What can hang from each mark
nekebo: gode libur todi
gode: nekebo takefil
takefil: gode libur
todi: nekebo takefil
libur: nekebo takefil
menet: nekebo

Each row was made from one small tree. Brackets hold a mark, then the marks that hang from it, in alphabetical order. Every link used is in the known rows. Write each row's tree.
Known rows
(takefil gode libur): -0.76	0.04	-2.75	-0.62	0.42	-4.41	-5.13	-3.16	-2.53	-3.54	-1.77	-0.63	0.55	2.35	1.32	-3.21	0.92	1.13	-0.16	-2.01
(takefil libur): -1.50	-1.21	-1.17	0.99	0.33	-1.72	-4.51	-2.47	-1.20	-2.71	-2.02	-0.83	0.84	1.64	1.42	-3.17	0.43	0.97	-0.71	-1.81
(todi (takefil gode)): -0.73	0.17	-6.46	-0.30	1.93	-4.57	-4.53	-2.39	-2.73	-3.77	-1.28	-0.62	-0.42	1.26	0.94	-2.81	-1.18	0.85	-0.22	0.46
(menet (nekebo (gode takefil) libur todi)): -2.28	1.50	-4.61	3.42	0.95	-0.87	-1.21	-1.60	0.00	-2.23	-6.36	-1.45	-1.44	-2.06	-0.79	0.52	-2.70	-4.15	1.24	2.48
(gode takefil): -1.45	1.18	-2.59	-0.01	-0.18	-2.82	-4.60	-3.19	-1.51	-2.27	-2.23	-1.49	-0.11	-0.76	1.82	-1.81	-0.44	-1.54	0.75	-1.04
(libur (nekebo gode) takefil): -1.31	-2.97	-3.89	0.97	-0.14	-3.17	-2.93	-2.68	-1.10	-2.80	-4.36	-3.56	-0.02	0.95	-0.39	-3.67	-0.51	-3.42	0.14	1.06
(libur takefil): -1.46	-1.45	-4.40	1.38	0.92	-1.18	-3.23	-2.43	-1.53	-2.60	-0.42	-1.19	0.94	1.46	0.96	-2.76	-1.23	-1.22	0.00	1.34
(gode (nekebo todi) takefil): -2.28	2.94	-2.62	-0.18	-0.28	-2.26	-4.80	-1.85	-1.12	-2.89	-3.72	0.19	-0.23	-1.01	0.40	-2.69	0.66	-3.01	-0.69	0.28
(gode nekebo (takefil libur)): -1.32	1.58	-1.25	-0.57	0.45	-2.71	-6.02	-2.39	-1.20	-3.64	-0.72	-0.05	0.78	0.49	1.14	-2.35	2.01	-0.94	-0.73	-2.14
(todi takefil): -1.36	-0.86	-5.26	1.06	1.96	-2.40	-4.20	-1.78	-1.55	-3.18	-1.60	-0.82	-0.11	0.69	0.89	-2.73	-1.56	0.74	-0.66	0.63
(menet nekebo): -1.70	0.22	-3.11	0.67	1.11	-1.50	-4.37	-3.24	-1.10	-1.60	-4.50	-1.05	-0.73	0.99	-0.33	-2.47	-2.41	-0.11	0.49	0.67
(todi nekebo): -1.99	-0.98	-1.06	-0.30	-1.45	-1.78	-3.09	-3.50	-1.66	-2.11	-3.95	-2.59	0.04	0.54	-0.33	-6.01	-0.89	-1.53	-0.83	-0.05
(gode (nekebo libur) takefil): -1.83	2.02	-2.72	0.66	-0.05	-1.58	-3.88	-2.08	-0.77	-2.06	-1.21	-0.12	-0.18	-0.49	-0.37	-2.58	-0.29	-2.74	0.01	-0.19
(takefil (gode nekebo) libur): -0.76	1.00	-2.43	-1.63	0.79	-4.51	-5.92	-2.98	-2.57	-3.49	-1.17	0.21	0.77	2.99	0.21	-4.10	1.81	0.88	-1.03	-2.00
(takefil (libur (nekebo gode todi))): -2.11	-1.88	-1.15	1.49	-0.88	-2.69	-3.50	-1.72	-0.35	-3.39	-7.04	-2.34	-0.16	0.40	0.23	-3.78	1.06	-1.75	-0.79	-1.04
(takefil (gode nekebo)): -0.88	1.91	-3.85	-2.25	0.66	-4.79	-5.30	-3.71	-3.06	-1.89	-1.91	-0.17	-0.02	2.22	-0.63	-4.82	0.22	-0.47	-0.66	-0.46
(libur nekebo): -2.05	-1.71	-1.32	-0.16	-1.82	-3.08	-4.48	-3.17	-0.97	-1.94	-6.65	-2.59	-0.88	0.81	-0.59	-5.89	-0.52	-1.15	-0.07	-0.77
(nekebo gode (libur takefil)): -1.32	-1.50	-5.37	3.71	1.46	-0.81	-0.12	-1.79	-0.75	-1.42	-0.99	-2.29	0.38	0.17	-0.56	-1.25	-2.28	-3.66	0.35	2.34
(todi (nekebo gode (libur takefil))): -1.81	-1.97	-3.30	2.33	-0.41	-0.84	-0.13	-2.40	-0.80	-2.31	-2.35	-3.30	0.33	-0.17	-1.24	-3.95	-1.77	-4.09	-0.42	1.88
(todi (nekebo gode)): -1.63	-1.13	-1.73	0.11	-0.61	-2.94	-2.16	-3.82	-1.84	-1.67	-4.21	-3.65	-0.05	0.09	-0.71	-4.99	-0.79	-2.67	-0.85	0.08

Which tree is each row?
-2.59	-2.26	-3.58	1.50	-1.53	-1.40	-2.88	-1.26	-0.45	-3.79	-6.31	-1.93	-0.33	0.34	-0.26	-4.73	-0.54	-3.22	-0.19	2.08 -> (libur (nekebo todi) takefil)
-1.37	-0.69	-1.13	0.28	-0.69	-3.21	-2.88	-3.46	-1.46	-3.15	-3.39	-3.48	0.33	-0.74	0.60	-3.13	0.44	-2.94	-0.48	-1.11 -> (todi (nekebo (gode (takefil libur))))
-2.66	-1.42	-3.56	1.00	-1.20	-2.57	-3.81	-1.17	-0.49	-3.74	-8.08	-1.78	-1.31	-0.31	-0.42	-5.11	-0.74	-1.52	-0.72	1.11 -> (libur (nekebo (todi takefil)))
-1.87	0.33	-5.86	2.44	2.68	-2.06	-2.68	-1.59	-0.87	-3.05	-6.17	-1.33	-1.17	-0.66	-0.45	-0.65	-2.50	-1.86	0.01	2.64 -> (menet (nekebo gode (todi takefil)))
-1.94	-0.01	-3.82	1.52	0.73	-0.23	-2.72	-1.53	-0.80	-1.84	-0.36	0.13	0.61	1.47	-1.41	-4.11	-1.06	-2.00	-0.84	1.62 -> (gode (nekebo (libur takefil)))
-2.49	-0.67	-5.93	4.91	0.80	0.17	0.96	-0.37	-0.23	-2.12	-3.63	-1.70	-0.12	-1.03	-0.63	-0.89	-2.23	-5.11	-0.01	3.97 -> (nekebo gode (libur takefil) todi)
-2.31	0.96	-6.30	2.74	1.41	-0.89	-2.11	-0.81	-0.56	-3.64	-5.38	0.11	-1.64	-0.41	-1.07	-1.36	-3.27	-1.32	0.56	3.26 -> (menet (nekebo libur (todi (takefil gode))))
-2.71	1.00	-4.74	2.30	0.80	-0.26	-2.52	-0.04	-0.32	-2.74	-3.46	0.93	-0.44	-0.10	-1.51	-3.92	-1.16	-1.98	-1.58	2.51 -> (gode (nekebo libur (todi takefil)))
-1.90	-0.65	-4.64	2.70	1.28	0.47	-2.09	-1.97	-0.23	-2.34	-2.79	-0.73	-0.46	0.83	-0.88	-1.62	-3.39	-1.52	0.99	2.48 -> (menet (nekebo (libur takefil)))
-1.16	-2.45	-3.39	1.37	1.47	-2.99	-2.88	-1.85	-1.33	-4.98	-2.32	-2.83	0.47	0.26	0.26	-3.26	0.07	-0.81	-1.64	-0.31 -> (todi (nekebo gode) (takefil libur))
-0.85	-1.39	-4.75	-0.13	0.88	-4.91	-5.42	-1.84	-1.85	-5.61	-2.85	-1.10	-0.28	1.80	0.85	-3.57	0.51	1.29	-0.53	-1.13 -> (todi (takefil gode (libur nekebo)))
-3.00	-0.58	-4.83	4.31	-0.34	1.50	-0.17	0.01	-0.01	-2.72	-3.40	-0.30	-0.12	-0.39	-0.24	-2.51	-2.23	-3.49	-0.04	3.70 -> (nekebo (libur takefil) todi)
-1.40	0.73	-4.02	2.88	0.60	-2.20	-1.20	-2.43	-0.80	-1.25	-2.38	-2.50	-0.43	-1.66	0.16	-0.28	-1.63	-3.89	0.99	0.40 -> (nekebo (gode takefil) libur)
-1.16	-2.61	-3.98	1.18	1.43	-3.53	-4.42	-1.43	-0.82	-4.55	-3.51	-1.92	-0.06	0.77	0.68	-2.83	0.17	0.33	-0.96	-0.85 -> (todi (takefil (libur (nekebo gode))))
-1.12	-1.70	-4.44	-0.87	-1.00	-4.27	-4.29	-2.95	-2.05	-3.95	-3.77	-2.32	-0.25	2.06	-0.33	-4.85	-0.18	-1.99	0.45	0.61 -> (libur nekebo (takefil gode))
-2.50	0.19	-5.98	3.19	-0.16	-0.22	-0.48	-0.49	-0.79	-3.31	-3.22	-0.14	-0.27	-0.04	-0.33	-2.41	-1.96	-3.47	0.30	3.58 -> (nekebo (libur (takefil gode)) todi)
-1.00	-1.05	-1.83	-1.29	-1.14	-5.23	-5.57	-3.21	-1.97	-4.22	-4.59	-1.65	-0.17	2.31	0.40	-4.73	1.43	0.38	-0.11	-2.45 -> (takefil gode (libur nekebo))
-2.89	1.27	-3.00	1.76	-0.27	-0.01	-2.36	-0.98	-0.42	-1.43	-4.07	0.58	-0.37	0.21	-1.73	-4.56	-0.96	-2.54	-1.29	1.96 -> (gode (nekebo libur todi))
-1.60	-0.10	-4.17	2.63	1.64	-1.04	-1.70	-2.71	-0.53	-1.01	-4.58	-1.90	-1.02	-0.01	-1.44	-1.18	-3.20	-2.21	0.86	1.65 -> (menet (nekebo gode libur))
-2.89	0.61	-3.80	3.21	0.34	0.78	-1.66	-1.33	0.16	-2.06	-6.49	-0.29	-1.37	-0.43	-1.23	-2.00	-3.21	-2.04	0.57	2.81 -> (menet (nekebo libur todi))
-0.80	0.29	-2.69	1.13	1.18	-3.68	-3.77	-3.04	-1.50	-2.41	-2.02	-2.53	0.49	-0.42	1.70	-0.38	0.68	-2.14	0.28	-1.59 -> (nekebo (gode (takefil libur)))
-1.82	-0.71	-5.19	3.14	2.13	-2.46	-2.27	-0.54	-0.95	-3.90	-4.39	-1.35	0.01	-0.67	0.90	-0.91	-0.26	-1.75	-1.20	1.29 -> (nekebo gode (todi (takefil libur)))
-2.26	0.29	-6.25	4.05	2.31	-0.54	-1.01	-0.64	-0.07	-2.71	-5.90	-1.04	-1.50	-1.16	-1.35	-0.09	-3.34	-2.71	0.26	3.50 -> (menet (nekebo gode libur (todi takefil)))
-2.16	2.17	-1.62	0.39	-0.12	-1.99	-5.24	-1.26	-0.75	-4.14	-3.03	0.53	0.47	-0.54	0.97	-2.17	1.99	-2.08	-1.03	-0.88 -> (gode (nekebo todi) (takefil libur))
-1.90	-1.24	-2.17	1.85	-0.94	-1.40	-0.45	-2.89	-1.04	-1.56	-4.15	-3.42	-0.28	-0.41	-1.50	-4.54	-1.77	-3.57	-0.58	1.00 -> (todi (nekebo gode libur))
-1.88	0.33	-5.31	1.46	1.20	-2.87	-3.81	-0.66	-1.53	-4.99	-3.65	0.20	-0.25	0.42	1.28	-2.47	-0.01	0.05	-0.88	0.98 -> (nekebo (todi (takefil gode libur)))
